Each row was made from one path, in order. Every step used is in the known rows, and no mark comes twice. Write each row's path.
Known rows:
Z F X: [ 20.8   7.6   7.3  10.8   0.6   7.3  -2.4 -12.9  11.7   3.9  -0.9  -1.1
 -11.4  -2.8  12.1   5.0  -1.2  -3.4  12.2   2.1   0.6  11.8   6.5  -0.2]
X W: [ -5.6  -1.2 -27.2  -9.4  -6.7   3.5  -1.8  -5.0  -0.9   4.1  -1.8   2.5
  -2.9  -3.8 -12.7   3.8  -7.3  17.9   1.8  -0.6   3.2   4.7  -3.7   1.8]
W B A Z: [-10.7  -1.5   3.2 -12.4  -7.0 -14.3  -2.8   7.6  23.2  -2.2   2.0  -0.2
 -21.9   2.2  11.5   0.6 -51.0  14.9  -1.0  -6.7   1.9   1.5   2.1  -6.1]
F X Z A: [ 14.2   2.0  -2.2   0.7  -0.4  -1.5  -4.5   2.7  -5.6  -8.5  -0.1  -1.7
 -21.9  -3.6  17.7   1.7  12.4  12.7  10.6  13.8   5.7  -1.8   6.9   3.0]
Z A E: [ -5.9  -6.1  -8.8   1.1  -8.3   6.3   1.6 -10.9 -11.0  -5.1   1.7  -6.6
 -20.8 -11.5  -1.6   2.4  15.8  -8.6   6.4   5.5   1.4  -3.6   1.0   8.6]
S E: [  5.9  -1.8   7.4  -7.1  -5.9   7.8   6.2  -4.2  -9.0  -4.6   0.8   2.8
  -4.0  -6.8   4.2   1.3   5.0 -36.4   2.6  -5.1   5.4   5.1   0.5   6.2]
F Z X: [ 29.5  13.8   1.0 -10.8   1.9   6.1  -4.5  14.1   2.8  -5.2  -2.4  11.1
  -8.0   3.0   8.7   5.4  -5.4   3.6  -9.4  -0.8   9.7  14.6   5.1  -5.6]
B A S E: [ -5.0   3.1   9.1 -10.8  -1.4  -3.3   3.2 -10.2 -11.5  -5.8   0.9   6.3
 -25.4 -11.9   7.9   2.9   5.5 -20.0   4.7 -19.1   9.7  -0.6   0.2   7.4]
W B: [ 11.7   4.3   2.3  -6.0 -15.5   5.3  -1.4  -9.4   3.9  -3.4   0.6  -2.8
   1.7   8.8   4.9  -2.2 -44.6   2.0  -4.7  -1.9  -6.7  -3.6   3.6   0.0]
F X W B A S: [ -4.8   9.2  -2.7  -4.6  -2.4 -10.1  -6.1 -16.1   0.1  -3.2  -0.5   4.3
 -35.1  -3.9   6.0   4.4 -16.1  29.9   2.6 -20.8   5.6  -5.0   0.6   1.6]
Z F X W: [  8.7   4.3 -22.6  -1.8  -6.0   9.1  -3.4 -14.0   6.8   7.2  -2.3   1.5
 -10.5  -5.7  -4.3   7.2  -8.8  15.1  10.4   0.5   3.4  13.2   1.0   1.9]
W B A Z X F: [ 18.0  10.2   1.0 -26.7  -3.6   3.2  -2.5   1.4  28.7  -5.0  -0.3  -1.5
 -28.7  -7.6   9.1  -0.9 -24.3  11.3   0.7  -1.4   1.8   8.1   6.2  -0.6]
A E: [-10.0  -4.5  -4.2  -0.1  -6.3   5.8   5.1  -8.4 -14.8  -0.5   1.2  -0.1
 -12.8  -8.5  -8.2   2.4   2.9 -16.1   2.8  -5.7   1.2   3.8  -2.3   6.7]
S E A Z F X: [ 11.4   5.5  11.3   1.7  -5.6   7.5  -0.1  -9.3  17.9   2.0   0.1   2.6
 -23.3  -5.9  17.5   9.2 -14.8  -8.9  12.1  -0.2   5.3  13.2   6.9  -1.3]
F Z: [ -1.1   9.5   1.0 -10.5  -1.4   5.8   2.7  11.9  -9.0   5.2  -1.2  15.7
   1.0   0.5  11.8   3.2 -23.3   6.2 -14.8  -6.3   6.8   9.2   2.2   1.2]
Z A: [  5.1  -2.0  -6.2   1.5  -3.2   1.2  -5.0  -3.7   4.8  -6.2   0.6  -9.0
 -12.5  -4.2   8.7   0.0  18.9  10.7   4.7  16.0  -0.6 -10.3   5.0   2.4]
A Z F X W: [  6.0   4.8 -21.8  -4.7  -6.3   7.5  -3.2 -11.3  14.0   7.8  -1.8   2.9
 -13.4  -5.6  -2.1   7.3 -25.2  17.5  11.0   0.1   4.8  15.1   0.8  -0.6]
S E A Z F: [-14.3   3.4   4.5 -25.0 -12.1   1.3   1.1  -9.2  17.0   7.9   1.9   3.6
 -19.0  -8.7  12.3   5.1 -56.9  -4.7  14.4  -1.1   0.9   4.6   8.1   2.8]
S E A Z X: [ 16.4   4.4   5.9 -16.1  -5.7   0.5  -3.6  11.5  19.1 -10.6  -0.5   5.2
 -25.4  -0.8   8.4   8.8  -9.9  -3.1   1.0   1.0  10.3   9.1   4.3  -9.0]
F X Z A E S: [ -6.8 -24.7  -1.2  -3.3  -6.0   4.3  -3.1 -14.4 -30.2   5.6  -1.1   7.6
 -21.9  -4.2   8.3   7.2  -0.1  13.4   8.0   1.6  10.8  -6.4   0.1  15.8]
B W: [ -5.9  -4.1 -23.4  -0.1  -5.8   1.5   0.8 -15.3  -0.5   5.4  -1.0   4.4
 -14.1  -4.0 -12.5   3.3  -4.0  14.7   1.0  -1.7   1.3  10.5  -4.7  -6.5]
S E A: [-17.3  -7.5   9.6 -11.5 -17.0   3.4   4.9  -1.4  -8.4  -8.2   0.2   5.3
 -23.7  -7.7   7.0  11.6  25.9 -15.3  -4.7  -2.6   6.5  -6.1   1.1   4.9]
W B A: [ -4.7  -3.0   2.5  -4.1 -10.2 -14.3  -4.5  -2.2   4.1  -7.6   0.7  -5.1
 -20.1   2.6   7.5   0.9  -3.9  10.9  -5.3  -6.8  -1.9  -5.9   3.6   1.8]
B A Z X: [ 18.8   4.9   1.6 -10.3   2.7 -10.1  -7.6  14.1  23.8  -9.2  -0.3   0.8
 -24.5   1.4   6.9   4.2  -9.6   9.6   1.8  -0.3   8.7  10.5   4.0 -10.4]
Z X: [30.4  7.1  0.1 -3.6  2.5  1.8 -6.1  6.0  9.0 -8.6 -1.6 -0.1 -8.7  2.7
  0.7  3.0 10.9 -0.8  1.0  3.4  5.3  8.4  3.8 -6.2]

Which path is each row?
[  0.9   5.5   8.7 -10.6  -1.5   5.5   4.8 -12.3 -12.2  -3.4   0.7   7.9
 -15.4 -10.2   6.0   1.7  -7.9 -24.6   5.7 -16.5   8.2   0.8   0.0   6.6] : A S E
[-13.6 -26.6  -4.3  -5.1  -7.6   5.0  -3.3 -17.0 -25.4   6.6  -0.6   3.8
 -16.2  -4.2   3.4   5.9   0.0  12.8   4.6   2.5   6.9 -11.6  -0.9  15.8] : Z A E S
[  0.3  -0.4  -8.5  -6.1 -14.0  -9.3  -6.1 -11.2   8.2  -3.3  -0.3  -4.7
 -25.7  -0.9   5.8   4.4 -12.0  18.2   1.2  -6.0  -0.4   0.8   4.9   3.3] : Z F X W B A
[  0.8   1.8 -17.7  -9.7 -12.5   9.5  -1.1 -11.8  10.1   4.5  -1.7   4.7
 -21.9  -8.9   0.7  11.5 -15.8   8.6  10.0  -1.6   7.6  13.5   1.1   1.7] : S E A Z F X W
[ 17.9   4.9 -13.0  -3.0 -18.2  11.0  -3.5 -14.4   6.3  -2.1  -1.3  -1.4
  -4.5   6.7   0.2   3.1 -38.5  12.6  -2.6  -2.0  -1.9   4.1   1.5  -0.6] : F X W B
[  2.1   2.5 -21.5  -4.6  -6.0   1.6  -4.4  -9.6  15.0   5.9  -1.7   1.4
 -20.4  -6.7  -0.5   8.1 -16.4  21.1  10.4  -1.8   5.9  14.2   1.1   0.1] : B A Z F X W
[ -5.7   7.1   0.3 -19.3  -3.9  -0.5  -1.4  -8.6  21.3  12.2   1.8   0.8
  -7.2  -5.0   9.1  -0.7 -69.5   2.3  16.5   0.2  -2.4   7.4   7.6   0.4] : A Z F
[ 14.9   8.6 -26.5 -16.7  -5.6   7.7  -4.9   5.0   1.0   0.4  -3.5   9.9
  -9.0  -1.6  -6.4   7.3 -11.9  19.9  -4.7  -1.4  10.3  15.0  -0.1  -1.8] : F Z X W
[ 12.2   5.0 -14.5 -19.8 -22.5   6.8  -5.2  -6.5  13.9  -5.3  -1.0   1.0
 -14.1   6.7   0.1   5.6 -54.7  19.8  -3.9  -1.1   0.2   2.3   3.2  -4.0] : E A Z X W B
[ 21.8  10.4  -0.9 -20.0   1.5   9.9  -1.1  -1.5  16.3  -3.6  -1.4  -0.9
 -18.4  -9.4   3.1  -0.9   4.5   3.7   1.7   2.3   1.5   7.8   4.6   2.6] : Z X F
[-10.1 -25.0  -8.9 -12.1 -12.5  -0.6  -5.6 -15.7 -23.3   4.8  -1.7   6.4
 -22.7  -1.7  -1.6   8.6 -10.1  18.4   0.7  -7.9   9.0  -5.0  -1.7  14.1] : Z X W B A E S
[ 13.2   5.1   5.1  -1.3   3.8  -3.3   0.8   8.9 -15.6  -2.5  -1.2  10.7
 -13.0   0.9  13.2   2.7  -8.9   3.3   8.4  -3.3   8.7  12.1   2.8   0.9] : F X Z
[-18.2 -27.2   0.2  -7.4 -11.2  -2.6  -2.8 -16.5 -26.1   6.4  -0.6   5.9
 -18.5  -1.5   2.7   6.4 -11.1  13.0  -0.2  -9.0   6.1  -9.4  -1.6  15.5] : W B A E S
[-22.1   6.3   5.2  -9.7  -3.3  -4.8  -1.8 -10.7  -6.5  -1.4  -0.3   9.3
 -30.1  -6.8   5.2   8.4  -3.8  23.8   0.6 -15.4   6.3 -12.6  -0.3   1.4] : E A S
[ -6.8  -1.2  -8.4  -3.9  -8.9   8.9   2.7  -4.7 -15.4  -2.3   1.1   0.8
 -21.6 -11.3   4.2   3.8   3.7  -5.7  -1.2   2.7   4.5   0.9   1.9   9.0] : F Z A E
[ -6.7  -3.7 -10.7  -8.7 -13.7 -12.4  -5.1  -4.7   3.6  -5.6  -0.1  -3.9
 -20.9   0.5   1.5   2.7  -8.0  19.6  -4.4  -7.4  -0.3  -3.5   1.7   2.8] : X W B A
[  2.8   5.7   5.5 -15.0  -2.6   3.3   2.9 -10.3 -16.5  -6.4   1.1   7.2
 -23.4 -12.1  12.2   1.3  -7.8 -18.0  10.6 -10.2  10.5  -2.1   2.9   9.1] : X Z A S E
[ 17.7   6.8 -13.6  -6.8 -19.4  11.8  -3.9 -19.7   8.6   1.3  -1.0  -1.9
  -5.2   4.8   2.0   3.1 -50.9  12.2   2.5  -1.5  -3.8   5.4   4.3   1.2] : Z F X W B
[  5.1   7.2  -6.0 -13.9  -3.9   9.0  -1.6   1.9   3.8  -1.8  -0.2   1.4
 -17.9  -9.3  18.6   0.7   0.7  17.2  -5.1  11.4   3.2  -2.8   7.4   6.3] : X F Z A
[-11.4   4.2   0.7 -19.1  -3.5  -9.2  -3.1  -6.3  22.0   9.5   2.0  -0.5
 -18.2  -7.0  10.8   0.3 -56.3   7.6  15.7  -2.5  -1.4   6.0   8.2   1.3] : B A Z F
[  5.9   1.8 -22.3 -21.4 -11.2   4.9  -3.5   2.6  11.5  -3.8  -2.0   6.2
 -21.1  -5.1  -6.3  10.0 -14.7  11.6   2.6  -0.6  10.9  11.4  -0.7  -3.4] : S E A Z X W
[ 13.0   8.2   3.8 -29.3  -4.9   9.3   1.3   1.7  22.9  -5.5  -0.5   3.0
 -29.5 -13.0   8.9   3.3  -9.2  -2.1   2.3  -0.2   5.6   9.3   5.3   1.0] : S E A Z X F
[  3.4   9.8   5.5 -19.2  -3.4  10.5   4.3 -11.8  -9.3  -3.9   0.6   8.7
 -25.5 -16.0  15.1   1.7  -7.8 -15.8   3.5 -11.2  10.1  -0.2   3.5  10.6] : X F Z A S E
[-22.9  -3.5   4.7 -14.3  -8.8  -6.1   0.4  10.4  18.4  -0.5   1.3   5.7
 -22.3  -1.4   9.1   7.6 -32.4  14.5  -1.6  -1.3   5.2  -1.1   0.3  -6.9] : E A Z
[ 14.5   5.2   3.3 -13.9  -3.8  -2.3  -5.7  12.9  22.5  -9.0  -0.7   4.0
 -24.3   1.7   6.9   8.4 -11.6   9.0   0.1   3.2   8.5   7.4   4.2 -11.0] : E A Z X
[-14.3  -7.1 -11.9  -6.2 -15.8  -3.0   1.6 -11.9 -12.3  -4.4   1.2  -3.0
 -27.5  -8.0  -7.3   4.4  -3.5  -2.4  -0.1 -10.4   1.1   1.1  -1.3   8.9] : X W B A E
[ 10.6   8.6   1.1 -26.9  -3.0   7.0  -0.8   3.5  25.8  -3.9  -0.8   1.9
 -29.2 -10.6   7.4   2.8 -10.6  11.1   1.2   1.5   3.5   7.3   4.8  -1.1] : E A Z X F
[  3.4   5.0   5.7  -9.8  -3.1   5.9   2.4 -14.3  -9.7  -6.3   1.2   3.6
 -22.1 -12.4  10.2   1.7   1.1 -19.6   8.2  -8.6   8.3  -4.1   2.3   7.7] : Z A S E
[  2.7   1.9 -10.3 -13.6 -13.3  -9.6  -6.4   1.6   3.4  -7.0  -1.1   1.3
 -24.4   1.5   6.0   4.9 -12.5  21.4  -9.1  -8.1   3.8   2.4   3.6   0.9] : F Z X W B A
[ -1.4   8.7  -0.8 -23.4  -2.8  -2.3  -0.3  -7.2  -7.4   9.9   0.6   6.0
  -5.9  -5.5   9.5  -1.7 -54.3   0.6  20.0  -1.2  -0.4   7.5   9.3   8.1] : X Z F
[-13.9 -22.0  -4.1 -14.4  -7.9   9.6  -1.1 -14.6 -25.2   9.1  -1.1   8.8
 -19.7  -8.1   8.2   5.9  -8.8  16.7  -0.2  -0.1   8.4  -7.6   0.5  18.5] : X F Z A E S
[  9.1   1.1 -21.6   4.5  -4.3   7.7  -2.8  -6.9   3.3   2.0  -2.7   1.8
  -9.3  -3.1  -6.4   7.8   8.4  15.8   3.0  -0.2   6.1  11.4  -3.0  -0.6] : F X W
[-10.0   8.5   4.1  -7.9  -1.3 -13.5  -5.0 -13.2  -1.8  -3.2   0.5   3.5
 -30.4  -2.8   7.5   1.4 -22.2  24.4   0.9 -20.7   3.0 -10.0   1.6   2.3] : W B A S
[ -4.3  -1.5 -11.1 -10.7 -15.1  -0.3   0.4  -5.5 -12.3  -5.6   0.2   2.1
 -30.0  -7.4  -2.4   6.5  -7.3  -0.5  -4.9 -11.1   5.5   7.1   0.7   7.1] : F Z X W B A E
